Each row comes from the steps of one walk. Every step used is in the known rows, and no mark comes twice. Write the walk behind each row, first mark first.
Known rows
fiva > fuser > zelu > fotip: [-0.37 -0.18  0.03 -0.06  0.31  0.19  0.04 -0.07 -0.12 -0.21  0.33 -0.39
 -0.45 -0.35 -0.21 -0.25 -0.20 -0.03  0.23]
zelu > fotip > fuser > fiva: [ 0.04 -0.30 -0.27 -0.23 -0.07  0.07  0.15  0.04  0.28 -0.47  0.09 -0.47
 -0.06 -0.37  0.03  0.12 -0.23 -0.02  0.18]
mupa > fotip > nodumu > fuser: [-0.03  0.08 -0.33 -0.03  0.17  0.10  0.57 -0.16 -0.09 -0.13  0.26 -0.48
 -0.26  0.19 -0.09 -0.18  0.00  0.14  0.16]
fiva > fotip > mupa > fuser: [-0.26 -0.16 -0.37 -0.10  0.14 -0.12 -0.04  0.02 -0.10 -0.38  0.24 -0.52
 -0.20 -0.15  0.02  0.02  0.10  0.09  0.23]
fotip > fuser: [-0.03  0.06 -0.09 -0.16 -0.20  0.10  0.09  0.08 -0.04 -0.07  0.08 -0.27
 -0.02 -0.08 -0.04  0.07  0.11  0.10  0.18]
nodumu > fuser > fiva: [ 0.19  0.03 -0.16 -0.27 -0.06  0.04  0.29 -0.01  0.22 -0.07  0.13 -0.03
  0.05 -0.01  0.00 -0.01 -0.01 -0.15 -0.20]
fiva > fuser > zelu: [-0.14  0.13  0.15 -0.21  0.21  0.31  0.06  0.11 -0.23 -0.05  0.40 -0.16
 -0.30 -0.11 -0.24 -0.21  0.02 -0.09  0.14]
zelu > fotip: [-0.21 -0.29 -0.12  0.15  0.10 -0.13 -0.01 -0.20  0.11 -0.15 -0.06 -0.25
 -0.13 -0.22  0.03 -0.03 -0.20  0.04  0.10]
nodumu > fuser > fotip > zelu: [-0.41 -0.08 -0.37 -0.16  0.40 -0.17  0.24 -0.10  0.03  0.09  0.13 -0.40
 -0.29  0.07 -0.07  0.03 -0.07  0.11  0.07]
nodumu > fuser > fiva > fotip > zelu: [-0.06 -0.15 -0.49 -0.22  0.36 -0.15  0.27  0.25  0.19 -0.31  0.36 -0.38
 -0.19 -0.07 -0.34  0.19 -0.16  0.09  0.03]
fotip > mupa: [-0.09 -0.14 -0.01 -0.21  0.16 -0.12 -0.01  0.04 -0.15 -0.25 -0.09 -0.05
  0.13  0.00  0.07  0.13 -0.04  0.07  0.04]
fuser > fotip: [-0.18 -0.13 -0.24 -0.09  0.18 -0.20 -0.09 -0.23  0.01  0.02 -0.02 -0.17
 -0.13  0.09  0.21 -0.08 -0.05 -0.01  0.11]
fuser > zelu > fotip: [-0.30 -0.29 -0.06  0.05  0.36  0.00 -0.02 -0.02  0.04 -0.21  0.12 -0.18
 -0.37 -0.29 -0.03 -0.20 -0.26  0.19  0.14]
fiva > fuser: [-0.07  0.12  0.09 -0.08 -0.05  0.17  0.07 -0.07 -0.15  0.00  0.23 -0.19
 -0.07 -0.06 -0.18 -0.05  0.07 -0.21  0.08]
fuser > fiva: [ 0.30 -0.07 -0.08 -0.24  0.02  0.09  0.05  0.17  0.20 -0.24  0.07  0.04
  0.08 -0.05  0.03  0.10 -0.15 -0.17 -0.08]
fuser > fotip > nodumu: [-0.10 -0.06 -0.31 -0.26  0.26  0.03  0.12 -0.15 -0.09 -0.10  0.08 -0.26
 -0.23  0.29  0.19 -0.12 -0.21  0.06  0.21]
zelu > fotip > nodumu > fuser > fiva: [ 0.03 -0.19 -0.34 -0.28  0.10  0.13  0.51 -0.13  0.22 -0.34  0.18 -0.36
 -0.16 -0.05 -0.02 -0.09 -0.37 -0.04  0.01]
fiva > fotip: [-0.10 -0.13 -0.28  0.09  0.11 -0.25 -0.10 -0.02 -0.02 -0.12  0.15 -0.18
 -0.08  0.02 -0.11 -0.01  0.01  0.13  0.16]

Which walk is each row?
[-0.02 -0.15 -0.48 -0.16  0.29  0.15  0.06  0.42  0.27 -0.46  0.47 -0.59
 -0.40 -0.25 -0.26  0.17 -0.15 -0.02  0.17]  mupa > fuser > fiva > fotip > zelu
[-0.15 -0.05 -0.37 -0.07 -0.10 -0.14  0.00  0.07 -0.07 -0.21  0.22 -0.45
 -0.10 -0.06 -0.14  0.08  0.10  0.22  0.33]  fiva > fotip > fuser
[-0.26 -0.23 -0.21 -0.01 -0.07 -0.02  0.07 -0.10  0.07 -0.22  0.05 -0.51
 -0.15 -0.32 -0.01  0.04 -0.08  0.18  0.25]  zelu > fotip > fuser
[-0.16  0.06 -0.22 -0.35  0.18  0.18  0.20 -0.20 -0.23 -0.11  0.31 -0.48
 -0.28  0.22  0.01 -0.16 -0.12 -0.17  0.31]  fiva > fuser > fotip > nodumu
[-0.21 -0.08 -0.32 -0.18  0.16  0.00 -0.01  0.27 -0.15 -0.27  0.37 -0.39
 -0.34 -0.14 -0.21 -0.08  0.03  0.35  0.37]  fiva > fotip > fuser > zelu
[-0.37 -0.06 -0.18 -0.21  0.43  0.03  0.05  0.00 -0.12 -0.08  0.30 -0.53
 -0.38 -0.02 -0.18  0.08 -0.14 -0.11  0.26]  fiva > fuser > fotip > zelu
[ 0.28  0.02 -0.40 -0.27  0.18  0.17  0.63 -0.02  0.11 -0.39  0.33 -0.43
 -0.19  0.17 -0.04 -0.09 -0.15 -0.03  0.09]  mupa > fotip > nodumu > fuser > fiva
[-0.01 -0.02 -0.26  0.00 -0.01  0.03  0.20  0.01 -0.04 -0.26  0.18 -0.57
 -0.16 -0.10 -0.07  0.04  0.11  0.14  0.33]  mupa > fotip > fuser
[-0.32 -0.45 -0.11 -0.07  0.28 -0.25 -0.02 -0.15 -0.03 -0.41 -0.13 -0.28
 -0.01 -0.22  0.11  0.10 -0.24  0.11  0.14]  zelu > fotip > mupa
[-0.23 -0.01 -0.31 -0.08  0.07  0.04 -0.05 -0.22  0.10  0.05  0.16 -0.46
 -0.36 -0.06  0.25 -0.19  0.09 -0.11  0.15]  mupa > fuser > fotip
[ 0.27 -0.01 -0.17 -0.40 -0.17  0.21  0.14  0.24  0.14 -0.33  0.15 -0.23
  0.06 -0.14  0.02  0.17 -0.04 -0.07  0.10]  fotip > fuser > fiva
[-0.39 -0.19 -0.14  0.00  0.29 -0.02  0.22 -0.17  0.05 -0.04  0.16 -0.26
 -0.39 -0.24 -0.09 -0.30 -0.12  0.20  0.02]  nodumu > fuser > zelu > fotip
[ 0.24  0.04 -0.17 -0.22 -0.10  0.33  0.09  0.16  0.29 -0.22  0.24 -0.26
 -0.18 -0.19  0.09 -0.02 -0.03 -0.26 -0.06]  mupa > fuser > fiva
[ 0.00 -0.24 -0.44 -0.38  0.21 -0.33  0.19  0.00  0.02 -0.47  0.19 -0.24
  0.10  0.01 -0.03  0.11 -0.02  0.05  0.00]  nodumu > fuser > fiva > fotip > mupa
[-0.14 -0.05 -0.08 -0.19  0.06  0.15  0.04  0.05 -0.07 -0.23  0.10 -0.35
 -0.11 -0.16  0.12  0.02  0.10 -0.04  0.08]  fotip > mupa > fuser
[-0.06 -0.41 -0.27 -0.27  0.18  0.09  0.09  0.00  0.25 -0.64  0.12 -0.55
 -0.18 -0.42  0.18  0.08 -0.24 -0.15  0.09]  zelu > fotip > mupa > fuser > fiva
[-0.28 -0.10 -0.04 -0.21  0.36  0.41  0.27  0.01 -0.21 -0.32  0.43 -0.50
 -0.52 -0.16 -0.24 -0.28 -0.36  0.01  0.32]  fiva > fuser > zelu > fotip > nodumu
[ 0.24  0.09 -0.23 -0.43  0.01  0.27  0.52  0.07  0.11 -0.19  0.25 -0.12
 -0.02  0.18  0.00 -0.04 -0.17 -0.09 -0.08]  fotip > nodumu > fuser > fiva
[-0.03  0.16 -0.13 -0.20 -0.03  0.19  0.45 -0.08 -0.09  0.06  0.18 -0.17
 -0.08  0.22 -0.06 -0.12 -0.02  0.07  0.00]  fotip > nodumu > fuser
